What can hang from each mark:
q499: q867 q885
q867: q174 q288 q499
q288: q867
q584: q885
q885: q499 q584
q891: q174 q254 q584
q174: q867 q891
q254: q891

Each row was made from one small tree. The marks that hang from a mark follow it in brackets, in the order of their numbers. Every link used is in the known rows. Write each row's tree.
Known rows:
q254[q891]: [-16  26 -13  -7 -13  19  -3  -5   2 -11 -11  11  -4  24   3  21  11  30
   4  23  -5  23  38  20 -26]
q891[q584]: [ 10  32 -15 -13 -13  12  -5 -15  -3 -18  -4  -6   1  12  -7  20  -2  29
  25  26  -7  14   3  17 -24]
q584[q885[q499[q867[q288]]]]: [-40   6 -46 -23 -10  21  -7  -5  -1 -12 -10  -7 -19  -9  -2  22  -1  36
  20  32   5 -11  19  19 -20]
q254[q891[q174 q584[q885]]]: [-11  31 -13  -3 -18   0  -5  -5   4   5 -16  -7  -5  12   2   9 -14  16
  27  31 -11  19   4  30 -29]
q584[q885[q499[q867[q174 q288]]]]: [-38   5 -48 -23 -12  23  -7  -6   1  -2  -8  -7 -12  -9   3  14  -2  37
  14  28   3 -10  15  23 -22]
q885[q499[q867[q174]] q584]: [-19  25 -38 -40  -4  27  -2  -4  -6 -15   4   3   8  -9   7  20   9  52
  10  20   5 -10  47  46 -22]
q885[q499[q867[q174 q288]] q584]: [-15  16 -45 -32  -7  25  -3  -8  -6 -11  -2   2  -2 -19  12  19   8  52
   2  16   0 -10  39  44 -24]
q867[q288 q499]: [-10   3 -43  -3 -20  10 -11 -11   0 -24  -5 -13 -14  16  10  26   6  19
   3  19   4   7  -4  16 -25]
q174[q867 q891]: [  8  20 -17 -26 -20  10 -13  -5  -3  14  -7   4  -7  10  17  27  -3  40
  41  23 -11  18  25  -3 -22]
q288[q867[q499]]: [-12  18 -22 -18 -11  34  -6  -3  -2 -15   8  -2   3  25   0  29  14   7
  29  23   6  -1   3  14 -17]
q891[q174 q254 q584[q885]]: [ 10  20 -58   1 -18 -17 -12 -16   7   4 -11 -27  -4  -8  -9  -4 -26   0
  54  30 -11  14   7  28 -28]
q891[q254 q584]: [ 31  23 -42   0 -13   1  -8 -16   1  -7  -6  -9  -1   1 -11  10  -9  11
  32  24  -9  23  28  23 -24]
q174[q891[q254 q584[q885]]]: [ 15  21 -38  -7 -20   4 -15  -5   3  22 -16 -15   0  -1  -6  11 -26  23
  46  34 -17  21  28  20 -24]
q254[q891[q174]]: [-12  26 -20  -4 -16   7  -4  -7   6 -12 -14   4  -6  20   8  10   3  26
  17  19  -7  22  32  24 -27]
q288[q867[q499[q885]]]: [ -8  23 -18 -11 -13  32  -8   0   0 -13  10   8   6  31  -7  25   6   3
  32  23  10  -4   3  15 -17]
q254[q891[q174[q867[q288 q499]]]]: [ -2  14 -21  -2 -21  -3  -8  -4   2   0 -12   1 -18  14  25  17   0  12
  16  17  -7  22  11  19 -29]
q499[q867[q174 q288] q885[q584]]: [  0  27 -36 -18  -7  22  -3 -15   3 -10  -5   3   9  -5   7   5   1  44
  10  15  -8  -7  28  31 -28]
q288[q867]: [-15  24 -23 -18  -9  37  -4 -10  -1 -12   3   6   0  15  -5  23  17  20
  30  19  -2   1  15   6 -17]
q174[q867[q288] q891[q254 q584]]: [ 48  10 -34  -2 -23  -7 -17 -10  -3  36 -16  -4 -21 -19  18  17 -22  22
  41  19 -26  29  18   4 -25]
q288[q867[q174 q499[q885[q584]]]]: [-11  27 -24 -17 -15  33  -7  -1   0   3  15   5  23  26   0  14   6   9
  22  18   5  -7  -2  31 -22]
q885[q499[q867[q174[q891]]] q584]: [-11  25 -34 -42  -7  28  -5   0  -6  -3  -1   3   9 -10  10  21   1  58
  16  22  -1  -6  54  46 -21]
q254[q891[q174 q584]]: [ 10  34  -7  -1 -16   3  -4  -8   3  -4 -15   0  -6  15   6  10  -9  21
  21  22 -13  25  16  30 -28]
q584[q885[q499]]: [-50  12 -44 -21 -17  16 -10  -3   0 -10  -2  -1  -8   6 -12  23  -1  31
  22  33  12  -7  14  19 -22]
q867[q174[q891] q288]: [  5   9 -42  -4 -26  19 -13 -15   6  17 -16  -4  -4   1  18   4  -5  47
   2   7 -20  18  13  15 -27]
q174[q891[q254]]: [ 14  16 -45  -8 -18  10 -14  -7   5   5 -14  -4  -1   8   0  13  -8  32
  37  22 -12  25  56  14 -21]
q867[q174[q891] q288 q499]: [  7   3 -41  -3 -29  15 -16  -6   4  14 -10 -14   0  14  26  11  -9  29
   0  13 -10  15  -2  25 -27]
q499[q867[q288]]: [ -1  13 -35 -20  -2  27  -2 -17   0 -30 -15 -10 -17  -5  11  21  12  42
  16  19  -9   2  32   9 -21]
q891[q174]: [-13  23 -41 -13 -17   3  -7 -17   7 -28  -6 -10  -3  14   2   8   2  30
  35  17  -1   9  16  15 -24]

Which tree is each row?
[-22  25 -36 -41  -1  25  -2  -3  -8 -27   2   4   0  -9   1  30  11  51
  18  26   8 -12  52  40 -20]  q885[q499[q867] q584]
[-15  28 -21 -18 -12  30  -7   0  -2 -12  13   7  13  25  -8  27   8   7
  32  25   9  -8   5  24 -20]  q288[q867[q499[q885[q584]]]]
[ 13  21 -41  -8 -23  10 -13  -9   6  30 -11 -14  13   2   4  -2 -20  27
  28  23 -18  22  19  27 -27]  q867[q174[q891[q254 q584[q885]]]]
[ -5  29  -9  -8 -19  -6  -6  -4   1  15 -12  -4  -9   7  11  12 -14  12
  33  30 -13  19  -2  22 -30]  q254[q891[q174[q867] q584[q885]]]
[ 12  16 -46  -8 -22  15 -13 -10   7  17  -9  -5  12   9   9  -1  -7  34
  20  14 -15  24  42  22 -25]  q867[q174[q891[q254]]]
[ 30  23 -36  -6 -21  12 -13 -10   5  23 -10  -8  12   5   7  -1 -16  30
  24  17 -19  27  28  27 -25]  q867[q174[q891[q254 q584]]]
[-16  28 -30 -15 -17   9  -9  -2   0 -27  10   0  16  32  -7  25   1  19
  20  29  15  -2  10  31 -27]  q867[q499[q885[q584]]]
[ 27   2 -47  -5 -23  -2 -17 -10   1  28 -14   1 -22 -13  20  17 -10  26
  36  15 -21  26  35  -1 -24]  q174[q867[q288] q891[q254]]
[  4  15 -51  -3 -16  -1 -12  -7   0   7  -5  -9  -7 -10 -16  11 -19   8
  35  34  -1  10  20  30 -23]  q891[q254 q584[q885[q499]]]
[ 25  18 -30 -15 -21  -6 -16  -3  -2  39 -10 -10  -7  -8   8  17 -25  16
  56  33 -19  23  17   8 -25]  q174[q867 q891[q254 q584[q885]]]
[ -2  11 -42 -11 -21  -7 -10 -19   3 -10  -7  -7 -20  -2  18  11   0  25
  35  11  -8   9  -1   3 -27]  q891[q174[q867[q288]]]
[ 35  24 -50   4 -16 -14 -10 -18   6  -8 -10 -18  -4  -4  -4  -3 -19   5
  48  19 -13  23  21  29 -25]  q891[q174 q254 q584]
[-14  31  -6  -6 -15  13  -3  -3   0   5 -13  -1  -2  15  -3  19  -6  21
  14  35  -9  19  10  25 -29]  q254[q891[q584[q885]]]
[  6  20 -29 -10  -5  23  -4 -14   3 -26 -12   7 -13   4   0  14   1  37
  22  19  -3  -2  31  10 -21]  q499[q867[q288] q885]
[ -6  14 -46  -1 -25   8 -12 -10   3  -2   4  -3  12  16  10   8  -4  20
  -5  13   2   0 -10  37 -32]  q867[q174 q288 q499[q885[q584]]]
[ 14  17 -41  -8 -21   4 -16  -1   1  25 -14  -7  -6  -5  -7  14 -29  25
  43  33 -11  18  33  26 -21]  q174[q891[q254 q584[q885[q499]]]]
[  5  23 -17 -12 -20  36 -12   4   3  18   6   7  17  29   5  13  -5  12
  30  18  -1   3   5  22 -18]  q288[q867[q174[q891] q499[q885]]]
[ 36  24 -32  -5 -19   6 -14  -8   2  14 -15  -7  -1   2  -2  13 -20  28
  41  26 -19  29  39  20 -22]  q174[q891[q254 q584]]
[ -1  24 -12  -3 -20  -3  -8   0   4  -1  -6  10  -7  26  15  14  -5   9
  25  21   0  20  18  22 -28]  q254[q891[q174[q867[q499[q885]]]]]
[ 12  13 -33 -21  -9  31  -6 -13   3   0 -20 -11  -6  -6  24   9   1  50
  14  13 -20   9  34  16 -22]  q499[q867[q174[q891] q288]]
[ -6  15 -31 -28  -6  32  -4  -5  -2 -17  -3   6  -5   1   8  17   6  44
  12  17   6  -1  43  29 -17]  q885[q499[q867[q174]]]
[ -4  17 -21  -2 -20  -1  -6  -9   3   2 -15   6 -20   7  21  13   2  22
  17  14 -13  23  18  14 -29]  q254[q891[q174[q867[q288]]]]
[ 20  20 -27 -10 -12  27  -8 -10   6   4 -16   6  -2   2  12   2 -11  45
  19  14 -14   5  34  17 -22]  q499[q867[q174[q891] q288] q885]
[ -1   3 -32 -13 -20   2 -11 -10  -4  -8   1  -5 -18   9  22  31   7  15
  17  19   1   8 -10   3 -26]  q174[q867[q288 q499]]
[ 34  10 -48   7 -26   8 -15 -16   5  30 -19  -9  -4 -11  15  -3 -19  32
  11   9 -27  26  16  23 -28]  q867[q174[q891[q254 q584]] q288]
[ 30  23  -3 -23 -22   2 -15   3  -7  19  -3  -8  -3  15  21  33 -18  20
  43  30  -9  20  -3  10 -22]  q174[q867[q499] q891[q584]]
[ 16  17 -52  -6 -20 -25 -13 -14   4  16  -6 -23  -9 -14   3   0 -26  -6
  63  29 -13  15  -2  18 -28]  q891[q174[q867] q254 q584[q885]]
[ -4  21 -14  -9 -19  -1  -7  -1   2  -3  -7   2  -9  22  21  18   1  12
  23  21  -3  22  18  21 -27]  q254[q891[q174[q867[q499]]]]
[ 13   4 -25 -16 -26   4 -17  -2  -4  16  -8  -5 -17   6  29  31  -9  26
  28  21  -9  17   3   2 -23]  q174[q867[q288 q499] q891]
[ -6  23 -23 -22 -17   1 -10  -3  -5 -10  13   4   6  22   8  30   3  14
  30  26  10   2   2  15 -27]  q174[q867[q499[q885[q584]]]]
[ 10  15 -16 -26 -22   7 -15   3  -4  11  -2  -4  -4  20  23  33  -7  26
  39  27  -3  17  13   5 -21]  q174[q867[q499] q891]
[ -5   2 -46  -2 -24  14 -12 -13   4  -6  -2 -14  -1  15  21  11   3  20
  -9  11  -1  10 -12  25 -29]  q867[q174 q288 q499]
[ 18  25  -8   1 -20  -5  -6  -9   0  11 -16   3 -18   2  19  13 -10  17
  21  18 -18  26   3  21 -30]  q254[q891[q174[q867[q288]] q584]]
[  7  21 -11 -26 -23   4 -15   2  -7  33  -7   0 -11  -4  10  28 -24  33
  47  34 -10  11   2   9 -21]  q174[q867 q891[q584[q885[q499]]]]
[  4   7 -29  -6 -22   0 -13  -8  -2  -6   3   5 -15  14  15  26   0  11
  21  19   5   6 -10   4 -26]  q174[q867[q288 q499[q885]]]
